Each row was made from one small tree. Brackets hold a mark, then the marks that hang from it, in the order of their numbers. Every link used is in the known rows. Write each row's tree.
Known rows
(z791 z28 (z994 (z933 z492))): [ -5  19   1  -2 -22  -4  -7   0  11 -15   3  -9   3  16   8 -27  -9 -15
  -7   9  -2  -2  -7  -5]
(z921 z117): [  2   8   1   6   4   3  10   6   5  -7  -1   0  14   3  -6   1   0   1
  -1  -2 -24   0  10   1]
(z28 z318 z791): [  5   3  -6 -15  13  -5   3  -5   2  -2   5   0  21 -20   9  -5   7  12
   2   2 -14  12  14 -10]
(z28 z318 (z921 z994)): [  3  -6   3  -3  14   7 -22 -17  -5   8  11  -1  10 -12  18 -12  18  16
  11   1  -1  -1  -2  10]
(z921 z117 (z994 z933)): [ -6   6  18  -3   0  -2  11   2  -5   9  -1   3 -10  15   2  -2   4   9
   8   8  -5   0  -3  21]
(z28 (z921 z117)): [ 13   2   1  16  12  11   6  -4   4   0   4  -9  18  -6 -10  10  13  -1
   7  -3 -16  -4  -1   1]
(z28 (z791 z994) (z921 z117)): [ 18  -7   6  11  15   4  22 -11   4  -6  16  -9  25  -4   4  19  24  -7
  -2   2  -5   7  -4  -2]
(z117 z921): [ -6  -9 -13   3  10  -1  -8  -5  12  -2  -4  -5   5  -8  -6   0   7  -9
 -14 -15 -11   2  15   5]
(z921 z994): [-12   0   0  -7   6  -5 -15  -2   2  -2   6   5  -2   9   6 -13   2   2
  -7   0  -9   5   9  17]
(z791 z28 z994): [ -1   3  -4   1  -6   0  -3 -11  12 -28   1   4  13  14  14 -31   2 -10
 -19  -1  -8  -7   5   0]
(z921 z117 (z994 z791 z933)): [-13   5  13   4   2  -8  27  10  -6  11 -13  15 -12  12   7  14  -1  15
   6   9   4   9 -10  15]
(z921 (z994 z791)): [-18  -2  -5   0   7 -11   3   7   2  -1  -5  18  -4   6  11   3  -4   8
  -9   1   0  15   3  11]
(z933 z28 (z994 z921)): [-11  -4   4 -19 -14  -2 -28  12  -9  -2   7  -9 -20   5 -20 -12 -19  -8
 -12 -17  10  -9   7 -12]
(z933 z28 (z492 z921) (z994 z791)): [ -8  -6  -1  -7 -36  -7 -26  21  -4  -9  12 -11 -14   1 -19   1 -35 -16
 -14 -10  15   2   8 -31]
(z492 (z921 z117 (z994 z791))): [  5 -11   2   9  -9  -8  17   4  -5  -4  -6  22  -2   9  11  19  -4   5
   1   3   2   7   1   1]
(z994 z791 z921): [ -7   8 -20   0   6 -18   9  15  -2  -2 -19  22  -3  -6   4  20 -13   2
  -6  -8  -1  15   1 -13]
(z933 (z28 z791) (z492 z921) z994): [  5  -9   3 -19 -30  -6 -29   9  -1  -6  31 -28  -4  -3 -25  -3 -20 -22
 -10  -7  10   2  15 -27]
(z994 z791): [-11   6 -14   4   8 -13  11  11   5  -8 -12  14   5  -5   3   6 -11   2
 -12  -5 -10  14   7  -7]
(z933 z492): [ -9  17 -13  -1  -5  -4 -21  13  12  -6   9 -11  12  -3  -9  -7 -13 -10
  -4   0 -20  11  12  -9]
(z117 (z921 (z994 (z933 z28 z492)))): [-25  -9   8  -6 -13   3 -30   2   9  22   9 -18 -22   7 -23  -7  -5  -7
  -1  -7  15   3   5  14]
(z791 (z28 (z921 z117))): [ 15   0   0  19   3  20   7 -12  13  -6   1 -11  23   2 -10  -5  20   0
   6  -1 -10 -16  -6   3]
(z117 (z921 (z994 z791 z933))): [-20 -12  -1   0   7 -12  10  -2   1  16 -15  11 -21   0   8  13   6   3
  -8  -4  16  10  -4  20]
(z117 (z921 (z994 z791))): [-20 -18  -8   6  11  -6   1   0   9   7  -8  12  -6   0   8  13  10   2
 -13  -9   8  13   4  17]
(z492 (z921 z117 z994) (z933 z28)): [ 18 -22  22  -1 -22  11  -7   7  -6  -4  11  10 -21  17  -8  -6 -19 -14
   5 -12  -9 -19  12  -1]
(z921 z117 z994): [ -5   0  11   2   3   4   1   2   3   0   6   4   4  14   1  -2   8   7
   3   3 -14   2   5  18]
(z791 (z994 z921)): [ -1   6 -10  -6   1 -15  -5   2  -4 -14  -3  12   1   5  16  -2  -6 -11
 -13  -8  -5   6   3  -8]
(z318 (z28 (z921 (z994 z791)))): [ -2  -6 -16   9  19   3   2  -9  -6   4 -11   8  -9  -7   6   6   6   6
   1  12  14  -1  -6  12]
(z994 (z791 (z28 z318 z921))): [  6   0 -11  10   7   8   5 -13   6  -5 -12   5  21 -18  14  -9  11  15
   6   0   5  -5  -9 -12]
(z921 z117 (z994 z791 (z933 z28))): [-19  -4  21   3  -6  -1  17  10  -4  15 -11  12 -20  15 -13   9 -12  15
   4   2  13   4  -5  11]
(z921 z117 (z994 z791 (z933 z492))): [-17  15  10   6 -10  -6  13  21   2  15  -2   4  -8  11   0  17  -9   7
  11  14   3  17 -10   7]

Write each row's tree
[  5   7   0   4  -2  -5  11   6  -4 -11  -2  11   6  10  11  10  -1  -6
  -4  -4  -9   3   0  -6]  (z791 (z994 (z921 z117)))
[  6  13   9  -2  -6 -11  20   5 -11  -2 -10  10  -8  11  12   9  -4  -4
   1   1  -2   0  -9  -3]  (z791 (z994 (z921 z117) z933))
[ -2  -8   6  19  13   6  15   1   1   9  -1   8   7   1   4  23  15  12
   7   3   4   7 -12  13]  (z28 (z921 z117 (z994 z791)))
[  3   6   8  -9 -10  -1  -3  16  -9  -4   4  -6  -6   7  -5   5  -4  -4
  -3  -7  -4  -7  -2  -7]  (z933 (z994 (z921 z117)))
[ -5  26 -12 -11 -11 -16 -13  17  -2   9  -4  -4  -9  -3  -6   6 -18  -9
   7   2  -4  10  -2 -12]  (z994 z921 (z933 z492))
[  6  -5 -11   1  18  10 -15 -18  -7   2   2  -6  -6  -4   1 -11  12  -1
   3  11   4 -10   1  18]  (z318 (z28 (z921 z994)))
[  4   3   9 -10  -3  -6  22   7  -6  17  -5  -1  -9   0 -26  22  -6   3
  11  -4   7   3   1  -8]  (z994 (z921 z117) (z933 (z28 z791)))
[  0   9 -10  10   3  -9  25  20  -2   1 -19  20   4  -2   0  31  -8   6
   3  -5  -5  11  -3 -12]  (z994 z791 (z921 z117))
[  6   0   1 -14  10  -9   6 -10  -1 -13  10   3  21 -12  25  -9   8   5
  -7   3  -9  13  10 -11]  (z28 z318 (z791 z994))
[ -1   0  -8   4  16  -3  11 -10 -15  13 -18   6 -22  -6   7   6   3   7
   6  17  21  -3 -14  16]  (z318 (z28 (z921 (z994 z791 z933))))
[ 11  -6  15   4   7   7  19  -7  -1  17   6 -17   3  -8 -30  18   9   3
  12  -2   7  -3  -3   0]  (z994 (z933 (z28 z791 (z921 z117))))
[  2  -3   7 -21 -37   4 -47   6  -8  -9  23 -21  -5  -8  -9 -24 -27  -6
  -1  -7   5  -9  14 -32]  (z933 (z28 z318) (z492 z921) z994)
[ -9  24 -17   1 -19 -13   7  17   6   4 -19   7  -7   4  -1   7 -17  -4
   5   5  11   7 -14 -17]  (z994 (z791 z28) z921 (z933 z492))
[-16  15   2  -8 -16  -3 -21  13   5   6   5 -15 -10   1 -28 -12 -26  -7
   1  -3  -3   3   8  -8]  (z994 (z933 z28 z492))
[  1 -16  10 -11   3   6 -17  -5  -1   3  25 -29   1  -9 -27  -2   5  -9
 -10 -12  15  -5   4  -6]  (z933 (z28 z791 z921) z994)
[  1  -2   7  -6 -18   3   5  17   3 -20  -2   3 -14  12   8 -22 -18 -17
 -17 -10  -3 -18  -5 -12]  (z492 (z933 (z994 (z791 z28))))
[ -8  11  -7   2  -5  -9  21   1   5  -6 -23  12  -5   4   4  -9  -8   4
  -6   3   3  -1  -7  -2]  (z994 (z791 z28) z933)
[  9  -4  -4  11   2   8  -6 -21  10 -20   5  -5  17   5  11 -21  15 -12
 -12  -3  -1 -11  -6   2]  (z791 (z28 z921) z994)
[-12  -1   6   9   5  -2  18  11   3   2  -6  16   2  10   6  14   2  13
   0   4  -4  12  -1  12]  (z921 z117 (z994 z791))
[-11  17  15  -1 -12   0  -3  12   3  12   9  -9  -5  15  -4   1  -3   2
  14  14  -7   7  -5  12]  (z921 z117 (z994 (z933 z492)))
[ 12  -8   7   4  -9  12   1   8   2 -13   2  -5  -9   3   6 -12  -5 -18
 -10 -11   5 -23 -15 -11]  (z492 (z933 (z994 (z791 (z28 z921)))))
[ 14   1  -6   3   6  15 -13 -21   7  -7  -1  -6  24 -15   8 -25  17  11
   8  -1  -6 -14  -3  -6]  (z791 (z28 z318 z921))
[ 16  -3  -6  -5  21   2   0 -16   1   5  11  -9  26 -29   7   5  20  10
   9   0  -6   8   4  -9]  (z28 z318 z791 z921)
[-14 -10   4  -7   6  -5  -6 -10   1  15  -4  -1 -18   3   4  -4  11  -2
  -6  -5   6   1   1  26]  (z117 (z921 (z994 z933)))
[ 15 -10  14   1  18  12   8 -15  -1  15  17  -7  22 -12  10  12  33  20
  21   8   0   5  -4   9]  (z28 z318 z791 (z921 z117 z994))
[ 12 -11 -11  -3  25   6  -1 -20  -4   7   9  -8   1 -10  -1   3  21  -1
   4  15   8  -1   2  17]  (z318 (z28 z791 (z921 z994)))
[ -1   9   6  -4  -8   9 -29  -3  -2  17   9 -22   1 -20 -16 -11  -9   6
  18  -1   5  -3  -3 -14]  (z994 (z933 (z28 z318 z921) z492))
[ 12  -5  -1  11  16  18   1 -14  -6   5   1  -6   0   1  -3   1  17   4
  12  15   0 -14  -3  19]  (z318 (z28 (z921 z117 z994)))
[  6  -7   3  -1   5  17 -21 -26   4   1   7  -3  14  -4  16 -28  25  16
  11   4   5 -13  -8  11]  (z791 (z28 z318 (z921 z994)))
[ 23  -9   8 -17 -24  -4 -16  11 -13 -20  13  -3 -20   3   8 -17 -24 -30
 -13 -14 -13 -19  10 -18]  (z492 z921 (z933 z994))
[ 19   3 -10  14  16  18   8 -10  -3  -2  -6 -10   9 -10 -12   4   9  -2
   8   9 -11 -16   2   2]  (z318 (z28 (z921 z117)))
[  1   8 -17  -3  -3  -4   8   2   1  -6 -23  22   8  -9  18  -4  -4  16
   4  -3   5   1  -4 -19]  (z994 (z791 (z28 z318)) z921)
[ -4   7 -21   4  -4  -9  11   7   6  -9 -22  20   2   3   5   4  -6   2
  -7  -6   5   3  -5 -12]  (z994 (z791 z28) z921)
[  5 -12  21  -4 -21   0  -1  -5 -12   8   1   4 -21  15 -12  -2 -11   2
   8   0   9 -10   5   7]  (z492 (z921 z117 (z994 (z933 z28))))
[  5  -6  -5  18  18  12  18  -5  -6   6 -10   6  -3  -2   1  17  12   9
  10  15  10  -4  -9  13]  (z318 (z28 (z921 z117 (z994 z791))))
[ 19  -6 -14   1  22   1   9 -21  -4 -11   6  -9  10 -12   6   2  14 -13
  -8  11   4  -1   3  -1]  (z318 (z28 (z791 z994) z921))
